What can hang from each mark
S: J
D: J Q
P: D N
N: P
U: J Q
A: J Q
Q: A S
J: D S U
E: N S

Each row was made from one small tree. Brackets hold a mark, then the marks that hang from it, in alphabetical order. Every link used is in the known rows. Write each row's tree.
(in the rows, 128 means zero)
Known rows
{P {D J {Q A}} N}: [125 120 131 120 142  80 133 178 107 112  99 141 123 128 134 120 125 116
 112 186 154 149  58 126 121 104 127 121 150]
{J D S U}: [113 116 126 127 133  91 123 192 144 137 130 136 153 122 162 110 117 124
 112 184 107 128 160 151 152  66 127 131 140]
{E {S J}}: [119 111 129 137 119 148 128 104 134 123 132 124 122 112 116 139 135 132
 135 152 113  98 105 119 116 117 127 132 129]
{N {P {D {J U} Q}}}: [120 117 128 129 141  73 129 211 101  99 104 132 125 130 143 118 127 121
  97 156 162 148  74 127 145 120 127 116 134]
{J D S {U Q}}: [114 105 126 125 151  96 122 213 147 141 126 133 166 112 150  97 114 123
 118 202 102 123 184 151 145  62 126 132 140]
{A {J D S U} Q}: [151 103 127 139 130  91 125 225 146 138 126 128 139 121 126 114 119 131
 109 210  80 114 163 161 159  10 131 128 137]
{J S}: [126 143 127 129 131 105 125 172 126 131 129 132 129 134 100 132 124 122
 123  90 124 130 132 145 145 136 134 132 138]
{J D S}: [124 126 126 128 133 109 124 145 146 136 128 135 139 126 117 113 119 121
 117 162 116 127 150 142 122 109 131 130 137]
{D {Q {A {J U}} S}}: [129 100 131 125 139  93 130 218 123 159 119 125 143 118 122 112 113 119
 106 192 100 135 106 111 160  76 122 113 144]
{U {J S}}: [126 108 128 112 130 137 125 146 108 133 134 128 142 130  96 126 120 144
 133 128 106 122  82 125 136 101 131 132 137]
{U J {Q S}}: [126  71 131 107 155 136 126 182 115 142 126 120 162 108  87  84 117 140
 140 175  88 104 100 109 117  94 124 125 136]
{U Q}: [129 112 129 124 154 135 127 162 133 133 122 125 148 114 112 108 123 127
 137 155 120 121 165 129 116 122 127 130 126]
{U J {Q A}}: [135  82 131 105 154 175 127 138 112 142 123 118 166 109  85 110 109 141
 147 205  94 103  98 108 111  78 124 127 130]
{P D N}: [135 136 131 126 133  94 132 159 127  90 108 140 116 133 129 117 135 117
 135 133 154 112  45 134 107 126 130 127 141]
{U {J D S} {Q A}}: [132  82 130 106 156 162 125 151 123 148 124 123 174 107  77 100 103 137
 139 230  84 102 114 117 107  65 126 128 137]
{A J}: [143 119 129 135 129 123 128  87 131 131 129 125 129 128 119 126 128 135
 125 148 112 122 127 128 126  74 127 128 128]
{J {D Q} S U}: [106 110 125 124 139  80 123 243 140 148 126 138 156 119 168 110 115 124
 101 203 110 147 164 144 166  62 126 128 144]
{Q S}: [126 113 130 126 129  92 128 173 130 138 127 125 129 124 110 100 126 117
 121 120 108 115 107 122 134 136 126 118 138]
{J D S {U {Q A}}}: [119 105 127 122 150 106 123 207 146 146 124 131 171 111 140 101 108 119
 119 220  95 116 173 147 144  54 125 129 141]
{E N S}: [107 109 127 128 129 151 126 109 120 119 136 109 116  94 115 141 138 136
  97 164 122 125  98 131 131 115 126 130 134]
{N {P {D {J S} Q}}}: [123 126 128 129 142  71 129 211 101  99 102 133 120 133 119 120 127 118
  98 135 163 148  72 131 140 137 131 117 136]
{S {J D {U {Q A}}}}: [120 100 130 133 137 140 126 161 145 137 126 125 155 111 145 110 118 127
 148 204  99  85 131 123 123  62 121 126 124]
{A {J S} Q}: [159 123 128 141 129 100 128 214 135 133 125 126 123 130  83 131 124 130
 117 145  91 116 143 157 153  59 136 129 135]
{S {J U}}: [118 119 129 137 123 126 127 167 130 127 131 125 137 126 146 129 128 131
 147 128 111  96 107 127 145  89 124 128 125]
{N P}: [135 134 127 131 140 126 129 164 115  95 117 127 122 130 120 131 127 123
 122 110 153 120  70 123 129 136 129 118 123]
{D {J S {U {Q A}}}}: [111 107 127 120 146  90 126 169 103 147 123 129 155 122 133 120 116 127
 107 165 116 157 180 147 160  81 126 131 144]
{S {J D}}: [123 114 129 137 125 142 126 116 146 130 128 127 133 121 129 118 126 128
 147 164 111  92 112 120 108 100 125 126 121]
{D {J U}}: [109 105 127 122 132  96 128 126 104 139 126 129 141 126 167 123 126 134
 107 166 129 164 167 137 153  83 123 129 137]
{N {P {D {J U}}}}: [125 121 128 130 136  81 129 176 103  92 106 131 123 132 139 117 129 121
 105 142 160 134  70 131 135 123 127 118 131]
{J {D {Q A S}} U}: [114  87 128 122 137  96 127 213 142 155 122 131 159 110 176  97 111 121
 104 252 100 132 138 121 153  50 117 116 141]
{P {D {J U}} N}: [122 119 130 123 136  71 132 156 110  97 108 141 125 132 158 114 133 122
 119 159 154 137  72 141 124  94 128 127 147]

Write each row's tree
[105  93 128 120 144  67 129 199 102 160 117 130 135 121 135 105 123 125
  90 172 125 182 149 120 155 113 124 118 146] : {D J {Q S}}
[127 122 132 127 139  69 132 233 127 105 104 140 118 128 125 104 132 112
 128 142 144 113  28 124 121 123 128 119 149] : {P {D {Q {S J}}} N}
[129 116 129 126 139 110 129 200 122 153 120 128 143 122 125 133 113 125
 109 185 111 145 122 121 161  74 126 121 140] : {D {Q {A {J S U}}}}
[124 108 132 127 136 107 130 226 124 156 119 125 137 119 106 116 115 116
 120 168 104 121  90 106 148 113 124 112 138] : {D {Q A {S J}}}
[158  89 129 137 129  94 128 197 150 141 122 123 129 116 102  94 123 126
 112 216  74 103 136 139 130  39 128 118 134] : {A {J D} {Q S}}
[121 104 131 126 137 100 130 241 123 157 119 125 143 118 120 115 114 117
 119 174 102 121  91 109 159  98 122 113 141] : {D {Q A {S {J U}}}}
[127 124 130 124 136  81 133 135 112  97 106 141 117 133 136 116 134 120
 122 149 158 136  65 137 109 115 129 127 145] : {P {D J} N}
[120  93 128 110 136 132 125 165 120 144 129 131 150 121 113 112 115 142
 121 191 104 133  95 119 130  79 128 129 140] : {U {J {D Q} S}}
[146 121 130 130 130 135 129  93 136 144 124 125 142 124  95 129 110 122
 124 195  99 109 114 125 122  65 127 122 135] : {Q {A {J D S}}}
[134 130 131 124 139  93 133 202 123 105 101 140 122 129 127 122 126 113
 125 169 150 124  37 124 120 114 129 121 146] : {P {D {Q A}} N}
[106 108 127 130 135 122 127 130 103  94 121 111 109  97 110 135 139 129
  80 170 145 129  54 130 129 121 127 123 135] : {E {N {P {D J}}} S}
[121  76 129 109 135 136 126 149 121 145 128 128 149 116 126 100 117 144
 122 214  99 127  87 105 119  75 122 123 136] : {U {J {D {Q S}}}}
[151  81 129 137 129  82 127 230 149 142 125 124 139 115 133  92 121 128
 109 231  70 104 143 144 152   9 124 118 137] : {A {J D U} {Q S}}
[113 114 128 119 144  90 129 188  97 162 116 132 140 125 114 135 112 123
  93 178 127 183 151 130 162 103 128 123 148] : {D {J S} {Q A}}
[118  98 131 131 127  93 126 187 141 140 129 125 140 118 131  92 124 118
 132 155  93  91 101 120 134  96 121 117 135] : {Q {S {J D U}}}
[121 121 128 123 148 103 125 231 126 141 125 128 162 120 124 120 112 120
 125 149 103 120 156 148 167  82 128 131 142] : {J S {U {Q A}}}
[141  91 132 127 130 103 129 136 137 153 125 121 149 116 111  97 110 115
 117 216  77  96  97 114 134  48 119 110 142] : {Q {A {J D U}} S}
[130 106 133 129 125 112 129 185 128 147 125 119 143 119 102 110 113 112
 137 156  84  78  68 111 144  94 122 112 137] : {Q A {S {J U}}}
[100  96 127 121 143  80 129 199  99 154 120 133 144 121 179 122 122 135
  91 194 134 192 172 129 172  78 123 126 142] : {D {J U} Q}
[129 130 130 125 140  84 132 209 124 100 104 142 118 130 137 117 132 117
 124 152 158 131  48 128 120 122 130 124 145] : {P {D Q} N}
[125  81 129 108 157 148 123 163 126 141 127 126 169 109  92  93 112 142
 138 205  93 112 132 124 108  76 127 133 135] : {U {J D S} Q}
[119  98 128 124 138 103 127 177 145 148 122 132 140 114 143  95 120 122
 108 214 114 138 138 118 122 100 123 119 135] : {J {D {Q S}}}
[135  97 129 133 136 106 128 121 144 146 124 128 137 118 129 103 122 131
 110 207 102 129 135 119 121  55 123 121 133] : {A {J {D {Q S}}}}
[106  85 129 117 143  71 130 220  98 167 116 128 150 117 151 110 112 121
  88 214 110 173 140 119 176  72 120 114 151] : {D {J U} {Q A S}}
[160 101 130 139 128  91 129 214 137 138 124 121 123 123  90 107 126 126
 116 166  80 105 124 141 146  58 130 119 135] : {A J {Q S}}
[112 113 127 129 138 149 127 134 112  96 128 109 112  95 109 143 138 133
  92 152 138 120  54 127 132 120 127 123 130] : {E {N P} S}
[112 111 126 123 139  90 124 234 138 153 124 136 159 118 158 115 108 120
 102 220 105 141 153 140 164  55 125 125 146] : {J {D {Q A}} S U}
[111 113 127 131 133 128 127 142 111  90 122 111 108  97 107 136 140 128
  86 161 145 117  44 129 128 126 127 123 132] : {E {N {P D}} S}
[132 109 127 134 133  97 125 131 143 139 130 131 147 124 141 113 120 133
 114 187  98 122 148 143 142  31 126 130 136] : {A {J D S U}}
[116 108 130 129 137  93 129 238 127 149 122 128 132 121 121 109 124 121
 118 143 115 131 105 113 149 124 126 117 137] : {D {Q {S J}}}
[115 113 130 121 143  61 132 208 107 108 102 144 126 128 165 114 130 122
 108 178 158 156  74 135 138  91 126 125 152] : {P {D {J U} Q} N}
[132  59 132 104 156 153 126 153 127 153 122 118 174 100  84  77 105 134
 138 250  74  92  95 101 100  65 120 119 136] : {U {J D} {Q A S}}
[123  98 130 122 146 108 127 211 128 142 123 123 160 112 142 102 116 122
 126 182  99 111 143 128 153  77 121 122 137] : {J {U {Q A S}}}
